In the rows, 128 means zero.
Known rows, with every step that occurs
gamevi-timun-lozi-livoduk-logor: [129 140 171 142  92  52 197 165 112 135 128 134 134 137 121  83  52 101
 128 108 169 115 221  68]
livoduk-delib: [131 134 169 136 141 110 164 133  95 121 123 103 148 134 123 124  92 113
 151 117 134 135 158 132]
timun-lozi: [114 170 144 132  87 128 147 139 138 139 102 128 138 104 118 102  76 125
 125 118 132 124 166 115]
gamevi-lozi-livoduk-logor: [157 114 161  95  86  52 156 112  72 145  91 134 118 122 121  87  77 114
 139 101 140 113 190  98]
timun-lozi-livoduk-logor: [137 150 159 127  77  68 174 155  96 131 126 143 128  98 122  87  62 116
 141  98 140  98 211  75]
lozi-gamevi-timun: [123 109 142 144 140  80 170 129 103 172 131  98 130 145 116 114  99 104
 131 130 139 162 153 127]
gamevi-timun: [119 135 154 143 137 102 155 119 131 142 105 107 134 173 120 111  98 109
 114 125 156 154 158 122]
gamevi-timun-lozi-livoduk: [116 142 142 143 106  77 166 144 145 149 122 139 114 131 120  90  63 112
 104 106 168 136 197  76]
gamevi-timun-lozi-delib: [112 146 130 150 112  87 154 146 139 144 120 106 128 138 116 118  60 102
 101 106 168 155 174  90]
lozi-gamevi: [133 114 133 130 124  96 147 122  85 166 130 107 124 107 118 118 107 117
 144 121 108 147 142 134]
logor-livoduk-delib-lozi-timun: [117 155 191 131 122  46 122 125  74 155 174  86 153 171 111 132 119  87
 155 103 144 118 191 118]
logor-livoduk-lozi: [120 135 149 130 107  84 146 112  99 132 109  92 188 121 118 117 121 141
 138 118 143 125 170 104]
livoduk-logor: [140 138 171 127 109  94 162 131  80 123 109 112 148 142 122 107  96 113
 150 117 127 117 171 122]
delib-lozi-gamevi: [126 112 129 123 109  90 100  97  62 165 156 102 125 113 113 121 116 119
 169 120 114 146 153 145]
logor-livoduk-lozi-gamevi-timun: [113 103 148 144 129  43 184 131  88 168 137  75 190 129 110 115 114 117
 138 132 159 150 175 102]
lozi-timun-gamevi: [129 154 122 129 114 110 158 147 113 132 135 105 104 150 117 114  67  97
 117  93 128 119 158  94]
gamevi-timun-lozi-logor-livoduk-delib: [ 81 139 226 152 137  40 222 154 133 147 137 109 192 166  92 123  74  91
 150 151 217 117 218  96]
livoduk-delib-lozi: [123 131 163 129 127 104 118 108  75 122 149 100 150 138 119 126 100 115
 174 117 139 134 170 142]
gamevi-lozi-logor-livoduk: [106 120 190  99 108  50 148  79 108 170  81 120 158 154  91 120 116 117
 137 145 178 118 174 123]
logor-livoduk: [107 154 164 124 120  89 134 102 106 152 109 111 158 161 117 121 144 129
 127 120 139 129 159 117]
delib-livoduk-logor: [114 128 171 114  85  87 144 123  77 145 119 127 142 150 134 111 105 118
 175 126 143 134 182 108]
gamevi-timun-lozi-logor-livoduk: [ 76 145 203 144 116  48 190 131 150 162 117 123 175 167  91 115  91 105
 126 150 207 119 207  93]
lozi-logor: [118 110 171 134 132  86 151 103 111 136 112 124 127 136 104 129  94 119
 143 136 154 129 169 126]
gamevi-timun-lozi-livoduk-delib: [119 138 167 149 127  69 199 164 129 135 140 126 132 129 121  98  49  99
 127 107 177 132 208  78]

Rows
[122 151 119 121  99 102 110 124  92 132 162 102 108 157 112 116  75 100
 143  92 133 119 168 106]	delib-lozi-timun-gamevi
[104 109  93  84  78  97 117 100  90 150 105 117 110 138 125 117  71 120
 147 102 167 158 150  83]	timun-gamevi-lozi-delib-livoduk
[ 98 116 188  97 127  59 204 115  87 131 112 105 182 158  88 123  78 107
 166 136 198 103 182 104]	timun-gamevi-lozi-logor-livoduk-delib
[112 114 216 105 129  43 181 101  92 156  99 109 176 153  91 127 102 104
 159 144 186 115 185 125]	gamevi-lozi-logor-livoduk-delib
[142 118 119 105 104  88 113  94  99 152  83 105 112 125 119 121  86 113
 110 102 137 152 142 120]	gamevi-lozi-delib
[111 146 191 130 141  82 165 123  88 135 128  97 175 159 119 129 128 117
 149 122 147 126 170 120]	logor-livoduk-delib
[131  89 153 138 120  80 166 114 102 117 112 105 159  94 106 126  69 131
 155 134 159 126 181 113]	livoduk-lozi-logor
[109 120 174 125 130  50 131 110  41 165 181  84 175 135 108 132 139 111
 190 126 139 134 175 137]	logor-livoduk-delib-lozi-gamevi
[115  98 191 133 139  70 135 103  71 122 157 109 149 138 100 139  85 109
 191 136 169 124 189 139]	livoduk-delib-lozi-logor
[144 117 131  88  85  69 178 126  68 122 102 131 124 128 117  81  56 116
 146  94 151 100 186  76]	timun-gamevi-lozi-livoduk-logor
[113 124 107 122  79  94 156 149 100 132 145 103 129 118 130 111  54 112
 155  99 150 133 179  68]	delib-livoduk-lozi-timun-gamevi
[104 164 154 147 102 111 170 146 157 146 104 119 143 143 114  97  66 107
 112 127 163 139 174 108]	gamevi-timun-lozi
[ 97 132 159 136  75  54 169 158 103 152 136 116 142 152 127 110  60  91
 150 118 187 150 206  70]	gamevi-timun-lozi-delib-livoduk-logor
[125 146 142 128 120  94 143 146  74 117 181  90 128 153 114 123  59  88
 166  93 141 115 178 107]	livoduk-delib-lozi-timun-gamevi
[ 95 140 121 124  70  97 112 130 116 159 127 129 113 111 131 122  78 119
 143 108 155 155 175  85]	timun-lozi-delib-livoduk
[152 120 158 123 109  59 160 128  68 125 127 131 120 128 130 100  93 118
 143  97 132 113 194  91]	lozi-livoduk-logor
[ 97 135 179 151 115  78 190 140 155 146 112 129 142 143  96 111  54 100
 129 144 192 130 196 103]	gamevi-timun-lozi-logor
[133 145 154 136 102  56 151 135 105 151 129  85 162 128 116 120 104 109
 118 103 135 119 184  90]	logor-livoduk-lozi-timun
[112 105 166 125 117  79 107  81  90 137 139 121 131 141 100 132 102 121
 170 136 160 128 180 138]	delib-lozi-logor
[145 115 132  97  99  78 125  93 105 157  84 136  99 118 121  94  89 125
 118  99 140 134 166 105]	gamevi-lozi-livoduk
[147 104 105 139 115  89 130 120  85 117 120  82 144  88 127 132  76 132
 128  96 133 150 158  99]	livoduk-lozi-delib
[134 120 104  89  97  95 148 106 100 135  98 135 104 123 118  91  64 130
 124  92 149 122 163  84]	timun-gamevi-lozi-livoduk
[ 89 148 215 139 120  58 199 144 113 142 135 117 184 129  95 128  86 107
 162 143 187 101 208 104]	timun-lozi-logor-livoduk-delib
[123 141 115  93  96 129 153 108 112 132  80 115 132 136 110  99  70 122
 128 112 145 125 139 114]	timun-gamevi-lozi
[117  83 118 123  87  83 141 122  74 166 139 104 146  76 130 115  95 132
 183 128 132 162 167 107]	delib-livoduk-lozi-gamevi
[127 104 171 104 108  80 148  89 115 155  75 126 128 129  96 116  79 113
 139 140 164 127 164 133]	gamevi-lozi-logor
[120 146 132 135  90 106 161 149 112 168 129 118 131  76 114 105  77 115
 142 123 116 133 160 122]	timun-lozi-gamevi
[141 113 156 133 144  76 160 129  84 125 140 122 117 122 130 117  87 117
 145  97 138 131 181 102]	lozi-livoduk-delib
[ 98 123 189 127 130  57 154  96 105 152 117 118 159 160 100 134 129 123
 142 141 167 119 180 114]	lozi-logor-livoduk
